Known rows, with every way that one mark hangs from another:
{lekir reru {vomo sugit}}: [ -6.6 -16.6  19.9  -8.9   9.6   9.0   1.4   8.4 -11.6  -2.4 -19.0   2.1
 -12.3 -20.0   2.2  -7.3  17.6   0.6   0.3  35.6   0.3 -12.2 -14.9   8.6
 -11.3]
{sileb {dozi fera}}: [-16.9  17.3  13.1 -12.3   8.9   6.2 -21.8   5.7 -13.4  24.9 -15.8   8.5
   9.2 -23.2 -27.3  -9.4  19.1   0.6 -17.3   3.6  -4.5  -9.4   0.2   5.9
   6.4]
{tavup {dozi lekir vabib}}: [-14.1 -10.7   7.5 -14.4 -20.6  31.5   1.3  19.5   8.1   3.2 -10.4 -11.7
  -0.9 -36.3 -15.1  -7.8  10.8  17.4  -0.1  19.6 -11.2  -6.9 -22.6  -4.3
  -8.8]
{dozi fera}: [-18.1   2.7  10.6 -14.5  -7.5  23.8 -10.5  11.1 -10.1  19.6 -20.9   8.7
  -2.7 -29.7 -33.6  -8.3  14.3  12.8 -10.5  -2.2  -3.7  -8.3  -5.3   9.9
   4.4]
{lekir reru vomo}: [ -6.8 -10.0  20.9 -10.4   9.0   0.9  -7.2   4.6   4.2  10.2 -15.9  -2.1
 -11.9 -33.0   0.0 -12.0   9.8  -5.5  -0.1  28.9  11.1  -8.9 -10.4   7.6
  -3.5]
{sugit vomo}: [-15.1  16.6  17.5  -7.9 -25.6   0.5  -7.4  -0.7  17.3  22.9  -2.4  11.1
  -9.9 -33.7 -37.6 -25.3  23.1   8.1 -19.7   2.0   4.6  -7.0  -4.2   7.3
  -8.7]
{fera {dozi lekir sileb vabib}}: [-13.1  10.3   3.2 -13.8 -18.0  18.9   5.9   7.3   5.6 -13.8 -14.0   0.1
  -4.9   5.7  -8.9  -1.6  19.6 -22.2 -13.2   5.0 -27.3  -7.5 -20.2  -4.3
 -10.1]
{dozi {lekir reru} sileb vabib}: [-13.7 -34.2   8.2  -8.3   6.8  12.4   4.0   9.4  13.3  -9.9 -16.6   1.4
 -10.7 -16.4   3.5   3.6  15.2  -9.2  -5.2  -5.4 -19.1  -3.0 -11.2  -5.2
 -12.7]
{lekir {dozi sileb} reru {vomo sugit}}: [  1.7 -16.3  28.1  -9.2  31.9 -11.6  -7.1  -8.5  -3.3  -2.0 -16.6  -2.0
  -3.9   0.2  25.6   5.0  12.6 -18.0   1.2 -24.6   4.1 -10.5 -13.8  -4.8
 -10.6]
{fera {dozi vabib}}: [-17.4  16.9   8.1 -12.3 -17.1  20.4  -1.3  21.3  -0.4  13.8 -21.9   1.9
  -1.8 -16.2 -21.6 -15.7  18.4  -2.3 -15.8  33.0 -20.9  -9.5 -26.4  16.1
  -9.9]
{dozi fera {lekir reru} vabib}: [-17.7 -36.0   2.1 -12.9  11.6  16.8   5.7  26.6  -5.4 -14.8 -30.0   6.6
  -2.8 -26.9 -15.8   4.0   9.5  13.9   2.0  16.4 -17.6  -3.0  -5.5   5.7
  -5.3]
{fera {dozi {lekir reru} vabib}}: [-14.8 -10.1   7.6 -10.4  -5.2   7.7   3.7  19.9   2.9 -22.0 -20.5   0.6
  -7.2 -18.6  -3.7  -2.2  16.6  -4.8  -5.8  36.7 -26.7  -6.4 -22.9   9.9
 -14.4]
{figef {vomo sugit}}: [-16.7   4.9  18.9 -12.5 -57.9  25.4   1.9  12.6 -17.4   0.9 -12.1   3.2
  -6.4 -15.4 -39.8 -25.8  29.8  15.5  -7.7  30.0  -9.3  -5.5  -9.9   9.3
  -6.4]
{fera {dozi lekir vabib}}: [-16.1  16.9   1.9 -14.5 -27.4  21.8   4.6  15.9   2.2 -13.7 -16.0   1.8
  -4.2  -9.4 -21.9 -11.6  18.2  -1.8 -12.8  37.8 -20.9  -7.0 -22.8   3.8
 -11.6]
{tavup {dozi sileb}}: [-11.0  -0.8  20.8 -12.9  -4.9  21.7 -12.8   0.4   7.5  31.7  -5.8 -16.4
  -4.4 -29.0  -7.1   1.6  15.8  -6.2  -5.3 -30.1  -9.5 -10.8 -18.9  -3.0
  -1.6]
{memu {vomo sugit}}: [-17.2 -10.9  15.3  -8.3 -45.6  35.3  -4.6  -0.7   0.5  22.3  -2.9   7.5
  -2.9 -23.0 -16.7  -6.3  25.5   7.9  -4.2   6.7 -14.1  -9.2 -28.5   0.8
  -2.5]
{lekir {dozi fera sileb} reru}: [ -8.3 -19.5  23.3 -11.7  41.9 -12.3 -19.9   1.5  -3.4  10.9 -26.5   2.5
   2.7 -17.8   6.5  12.1   7.1  -7.1  -1.1 -65.1  -5.9  -5.3  -5.1   2.3
   1.4]
{dozi fera {lekir reru vomo} vabib}: [-10.0 -25.1   2.4 -15.7  25.8  12.3  11.6  28.9  -6.5 -22.2 -29.9   1.6
  -2.2 -19.4  -6.1   2.9   2.7   4.3   9.3  43.3  -4.2  -6.7  -2.8  -0.3
  -6.2]
{sileb {dozi {lekir vomo}}}: [ -4.7  35.3  12.0 -12.5  -9.4  -1.9 -12.9 -14.0   1.8  -2.9   3.7   3.0
   1.1 -10.5  -7.3 -19.0  15.1 -16.1 -13.2  44.8  16.9  -8.6   2.1 -14.6
   0.5]
{lekir dozi reru}: [ -9.2 -12.2  28.0  -7.2   9.7 -10.7 -23.8  -2.3   8.6  18.8 -18.7   4.4
  -5.8 -37.2   4.4 -10.3   9.7   7.8  -8.0 -26.9   5.5  -4.8 -13.8   6.8
  -4.0]
{lekir dozi reru vomo}: [ -0.3  -2.2  29.3 -10.3  23.6 -17.6 -17.4  -3.9   7.8  12.9 -15.4  -1.3
  -4.2 -31.5  13.0 -12.1   2.5  -3.2  -0.2   1.5  18.9  -7.6 -11.1   1.0
  -2.6]
{tavup {dozi fera sileb vabib}}: [-16.2 -16.6   8.2 -18.2  23.1  34.1  -0.9  30.5  -2.3  24.8 -25.9 -16.8
   7.8 -23.3 -14.3  13.7   9.0   3.5   2.9 -23.4 -21.4 -10.0 -16.3   1.5
  -3.8]
{fera {dozi {lekir vomo} sileb vabib}}: [ -5.1  24.2   2.7 -16.3  -1.7  12.7  11.0   8.3   4.9 -20.9 -10.1  -7.3
  -3.3  14.7  -1.6  -2.6  12.3 -31.6  -4.9  32.9 -13.3 -11.0 -17.8  -8.2
  -8.6]

Rows:
[-18.3  10.8   1.3 -13.9   6.3  15.4  -5.7  13.4 -11.2  -3.3 -16.1   7.5
  12.5 -15.4 -23.9  -6.4  16.3   5.9 -12.5  22.9 -10.0  -5.3   2.7  -4.6
  -1.8] | {sileb {dozi fera lekir vabib}}
[-12.4  -3.2  12.2 -15.0  23.2  10.6  -7.7  12.4  -0.4  20.4 -26.4   1.1
   9.2  -7.0 -10.3   2.5   8.0   1.2  -6.2 -48.2  -7.9  -5.3 -10.1  -2.6
  -0.9] | {lekir {dozi fera sileb vabib}}
[ -1.3 -16.5  21.4 -10.5  41.8 -13.3  -4.8   6.5  14.1  14.7 -21.5  -6.5
   1.0 -12.2  23.6   0.2   1.9 -17.3   1.9 -14.1   5.2  -6.5 -12.9  -4.4
  -7.9] | {lekir {dozi sileb vabib} reru vomo}
[ -9.7   7.9  18.1 -15.1  18.7   3.8 -19.4  -1.3  -0.9  21.8 -19.3   2.7
   5.3 -10.8  -8.3   2.4   9.6  -5.3  -9.5 -59.3  -0.4  -6.8  -6.4  -3.8
   4.5] | {lekir {dozi fera sileb}}
[-16.0 -36.9   3.0 -13.1  25.0  17.7   7.4  21.7  -1.8 -16.7 -27.1   3.2
  -2.9 -14.9  -3.4  16.5  12.0  -5.0   2.4 -16.2 -24.9  -3.3  -4.2  -2.6
  -7.7] | {dozi fera {lekir reru} sileb vabib}
[ -6.3   9.5   8.4 -13.3 -24.9  24.0   7.6  -1.6 -11.2 -21.2  -4.5   7.0
 -12.6  -5.1 -14.8 -13.1  17.4   2.0  -4.4  41.6   5.0 -11.7 -11.2  -8.2
  -5.0] | {dozi {lekir {vomo sugit}}}
[-14.5  -6.1   2.0 -11.9 -18.8  26.2   5.0   5.5  11.8  -1.2  -7.8   4.3
  -8.2  -9.2 -13.0  -5.6  17.6  -6.4 -11.7  -4.8 -12.5  -5.3 -11.5 -11.5
  -5.9] | {dozi lekir sileb vabib}
[ -3.5 -13.3  24.2 -10.8  29.6 -10.0  -6.6  13.6  12.4  12.5 -24.4  -3.1
   1.5 -28.6  13.4 -13.3   0.3   2.5   2.8  15.0  12.9  -6.6 -14.9   3.5
  -9.2] | {lekir {dozi vabib} reru vomo}
[ -2.5  23.7   8.3 -15.2  -7.2  13.8   9.4  -6.5 -11.4 -36.1  -6.8  -4.2
  -9.2  28.3   0.2   2.6  22.1 -33.9  -9.1  26.6 -15.9 -14.5 -17.6  -9.2
  -9.5] | {fera {dozi {lekir {vomo sugit}} sileb}}
[-12.4 -28.2   8.6 -13.2  18.9  10.0  -4.8   3.9  -3.3 -16.9 -19.1   5.6
  -8.3 -13.1  -3.5  15.6  13.3  -9.8  -0.4 -28.6 -16.3  -4.7  -0.3  -5.0
   0.1] | {dozi fera {lekir reru} sileb}
[ -7.3  -1.8   2.6 -13.0  -2.3  27.2  20.6   8.4  -3.7 -20.7  -8.3   1.3
  -7.0  13.6  -2.6  -3.0  17.1 -11.7  -3.9  23.4  -9.2 -10.8 -12.8 -16.1
 -14.4] | {dozi {lekir {vomo sugit}} sileb vabib}
[-12.1  -5.5  13.9 -10.7 -12.1   0.4  -6.4   2.5  -0.7 -21.0 -15.2   2.4
 -13.7 -14.5  -4.1  -4.4  18.6 -10.9  -7.4  23.5 -18.0  -6.7 -17.8   7.5
  -8.6] | {fera {dozi {lekir reru}}}
[ -2.7 -19.7  13.5 -10.0  14.1   7.3   7.8  -3.0  -7.5 -30.7  -9.6   1.0
 -14.5   4.6  14.4  10.0  17.8 -20.3   2.9  13.0  -4.5 -10.9  -9.7 -11.8
 -11.4] | {dozi {lekir reru {vomo sugit}} sileb}
[-15.6  20.0   7.2 -14.2   0.4   8.1 -15.0  -4.4 -14.3  -2.9  -7.6  10.6
   6.9 -15.3 -23.7  -6.3  18.6   0.6 -15.4  14.5  -3.4  -6.0   6.3  -6.0
   4.2] | {sileb {dozi fera lekir}}
[ -3.2 -15.8  22.9 -13.0  42.6  -6.4  -5.5  13.1 -22.5  -6.6 -31.3   3.4
   3.5  -9.8   5.6   4.4   6.2   5.7   6.9  -3.8   3.3 -10.8  -9.0   5.3
  -6.3] | {lekir {dozi fera} reru {vomo sugit}}
[ -0.5 -13.6  28.6  -8.8  20.9  -7.6  -9.0   1.8  -6.7  -0.9 -19.4   0.5
  -5.5 -14.6  14.2  -7.1   9.6   2.1   1.0   5.1   9.6 -10.6 -15.9   3.0
 -10.1] | {lekir dozi reru {vomo sugit}}
[-10.1 -37.2  13.7 -15.9  32.3  14.1  -6.7  11.8  -2.6 -13.3 -19.3 -14.4
  -2.0 -23.1   4.1  26.8   8.1  -3.3   9.7 -33.2 -20.7  -6.8  -8.6  -6.3
  -2.1] | {tavup {dozi fera {lekir reru} sileb}}
[-18.8  -8.5   3.6 -15.1  12.8  27.2   3.4  20.6  -3.9  19.9 -25.9   4.1
   1.7 -13.4 -22.1   3.0  14.1  -2.3  -8.2 -17.1 -17.1  -7.3  -8.0   4.5
  -2.7] | {dozi fera sileb vabib}
[ -2.8  -5.3  23.8 -14.4  42.1 -12.6 -14.9   8.8  -7.4   5.2 -28.6   0.0
   3.5 -23.8   3.6  -0.3  -1.4   1.8   7.6  -6.0  12.9  -7.6  -2.5   5.6
   2.4] | {lekir {dozi fera} reru vomo}
[ -6.1 -18.1  28.3  -7.6  19.4 -14.2 -22.3  -9.7  13.3  17.8 -15.8   2.5
  -5.5 -21.4  14.7   0.0  11.7 -12.2  -8.1 -56.5   1.2  -4.7 -13.8  -1.4
  -2.7] | {lekir {dozi sileb} reru}
[ -8.4 -32.2  19.9 -11.8  11.8  11.9  -9.0   0.8  10.5  -8.2  -6.5 -13.8
  -9.0 -28.9  12.9  15.9  11.9 -10.3   5.5 -28.0 -14.2  -6.5 -15.0 -11.4
  -6.5] | {tavup {dozi {lekir reru} sileb}}
[ -9.5  -2.5  13.9 -10.3   3.1  -3.4  -5.8  -3.0   3.4 -22.2 -12.1  -2.7
 -13.1   0.1   6.7   8.6  19.5 -29.9  -9.5  -5.1 -23.7  -7.7 -16.5  -0.8
  -8.7] | {fera {dozi {lekir reru} sileb}}
[ -9.4  18.5   0.7 -16.8  18.3   8.1   1.4  13.8 -10.0  -8.8 -14.9   3.0
  15.6  -4.2 -16.8  -6.7   8.2  -5.6  -6.7  52.6   1.2  -8.2   4.5 -10.5
  -0.5] | {sileb {dozi fera {lekir vomo} vabib}}
[ -1.6  34.2   8.5 -16.8  -8.8   7.1  -0.1  -9.2   2.0 -25.4  -3.7  -6.8
  -8.5  13.8  -0.6  -1.9  13.9 -37.8  -8.5  22.6  -6.6 -11.7 -13.3 -11.0
  -1.2] | {fera {dozi {lekir vomo} sileb}}
[-16.9 -12.9   2.9 -18.8   0.8  35.6   4.5  31.7  -4.9  -1.3 -20.6 -11.8
   6.4 -30.4 -23.4   5.5   5.7  24.2   6.8  10.9 -16.7  -7.8 -14.9  -1.4
  -5.4] | {tavup {dozi fera lekir vabib}}
[ -9.1  -4.7  14.5 -15.3 -14.8  24.4  -7.6  -6.4   9.7   1.6   1.1 -13.5
  -6.2 -20.7  -1.6   4.2  13.3  -6.4  -3.3 -24.6  -8.3  -8.6 -15.9 -15.9
  -2.0] | {tavup {dozi lekir sileb}}
[ -4.9  -7.9  14.4 -11.3  -1.3   1.2  -2.6  -2.1   5.2 -14.7  -9.4   0.0
 -14.0 -25.8   3.7  -8.5   8.6  -5.6   2.1  37.7   7.7  -6.9  -5.3  -3.9
  -2.0] | {dozi {lekir reru vomo}}
[-15.1 -27.5   8.6 -12.7   4.0  10.5  -5.0  12.0  -7.0 -15.8 -21.6   8.9
  -7.4 -30.1 -16.3   3.0  11.1  10.3   1.6   2.1 -10.2  -4.0  -3.3   4.3
  -0.3] | {dozi fera {lekir reru}}
[ -7.8   4.0  -2.5 -19.0  12.8  24.6  12.9  14.7  -1.1 -14.3 -19.4  -1.4
   1.8   5.4 -13.0   6.4   5.5 -13.4   1.8  15.8  -5.2  -8.5  -1.5 -14.1
  -1.0] | {dozi fera {lekir vomo} sileb vabib}
[-19.4  13.9   6.6 -13.3  16.0  11.4 -10.0  20.5 -11.8  26.2 -24.0   7.6
  15.3 -20.8 -26.3  -6.8  17.9   4.2 -16.9  19.3 -10.1  -8.0  -4.0   6.5
   0.1] | {sileb {dozi fera vabib}}
[ -2.9   5.0   9.4 -22.5  19.0  21.9   0.3   7.6  -4.0 -12.5  -8.4 -19.7
   1.8  -5.9  -3.0  14.5   2.6 -13.5  10.0  -5.1  -2.1 -11.6  -4.4 -16.4
   5.0] | {tavup {dozi fera {lekir vomo} sileb}}
[-15.9  14.8   6.0  -9.9 -13.8   9.5  -7.3   5.2   3.0   7.1  -5.2   8.9
   3.6 -17.4 -16.7 -17.3  20.9   0.9 -19.5  32.8  -4.3  -4.9  -6.1  -7.5
  -6.7] | {sileb {dozi lekir vabib}}
[-15.4  14.8   8.9 -12.8  -6.1  17.8   0.2  14.5   4.2  13.2 -17.7  -4.8
  -3.0  -0.6 -11.1  -3.8  20.7 -22.2 -16.2   1.2 -26.1 -10.6 -24.8   7.6
 -10.4] | {fera {dozi sileb vabib}}
[ -1.5   9.8  18.1 -16.8  32.1   5.4  -4.0   1.5 -19.7   0.6 -20.4  -1.2
   6.1  11.8   2.5   5.9   8.8 -12.8  -2.4 -28.4   3.4 -13.6  -7.7  -7.5
  -0.6] | {lekir {dozi fera sileb} {vomo sugit}}
[-13.7 -15.9   3.2 -19.2  13.6  36.8   6.3  24.3  -0.4  -3.8 -19.1 -13.4
   5.9 -13.6 -12.4  16.7   8.4   3.0   5.5 -21.3 -23.2  -8.2 -13.3 -10.5
  -3.9] | {tavup {dozi fera lekir sileb vabib}}
[-12.1 -11.1   7.7 -15.2  -7.3  30.6   3.8  13.7  14.5   3.4  -7.7 -15.4
  -2.3 -21.9  -4.4   5.3  11.9  -0.9  -0.2 -11.5 -19.8  -7.2 -20.6 -12.8
  -9.4] | {tavup {dozi lekir sileb vabib}}
[-13.8  -5.1   9.1 -18.9  -6.7  30.3  -7.3  12.4  -7.5  -2.7 -12.9  -9.3
   1.8 -31.3 -23.5   5.1   8.3  18.0   4.2  -2.1 -10.5  -8.8 -11.2  -3.1
   0.8] | {tavup {dozi fera lekir}}
[-17.0  -7.9  -2.9 -16.8  -0.3  28.8   7.6  14.1   0.1  -7.2 -20.5   5.8
  -1.0  -5.9 -20.0   5.9  13.0  -3.2  -6.2 -13.4 -19.3  -4.8  -6.2  -8.1
  -2.1] | {dozi fera lekir sileb vabib}
[-14.5 -12.4  13.6 -13.7   2.3  29.4  -2.6  20.4   9.8  30.2 -12.9 -17.9
   1.6 -28.7  -6.5   1.7  13.6  -2.2  -3.0 -15.7 -16.0  -9.5 -23.4  -1.8
  -7.2] | {tavup {dozi sileb vabib}}
[ -5.0 -24.9  12.5 -14.3  20.5  14.3   7.1  25.7   8.5 -11.5 -15.8 -19.2
  -3.0 -34.4   8.6   1.9   2.1   5.8  15.1  43.8  -3.5  -8.4 -16.7  -4.5
 -11.9] | {tavup {dozi {lekir reru vomo} vabib}}
[ -4.6  40.2   8.3 -16.0 -22.2   8.6  -1.3  -2.6  -1.6 -21.3  -6.1  -3.2
  -8.0  -1.0 -12.1 -14.8  12.3 -18.7  -7.9  53.1  -0.1 -11.8 -13.5  -2.3
  -1.6] | {fera {dozi {lekir vomo}}}
[-15.7 -40.9   8.4 -16.0  28.6  24.1   3.3  35.2  -5.6  -9.8 -28.5 -10.7
   5.5 -39.0  -7.6  14.4   3.8  21.0  13.6  10.3 -20.9  -5.7 -13.2   2.4
  -9.9] | {tavup {dozi fera {lekir reru} vabib}}
[-17.1 -20.6   4.9 -11.2  27.5   0.7  -6.0  19.8  -7.8  -9.8 -25.6   8.8
  10.9 -19.3  -7.1   4.1  14.5   2.1  -6.0  23.1 -16.4  -3.8   0.2   0.2
  -6.0] | {sileb {dozi fera {lekir reru} vabib}}
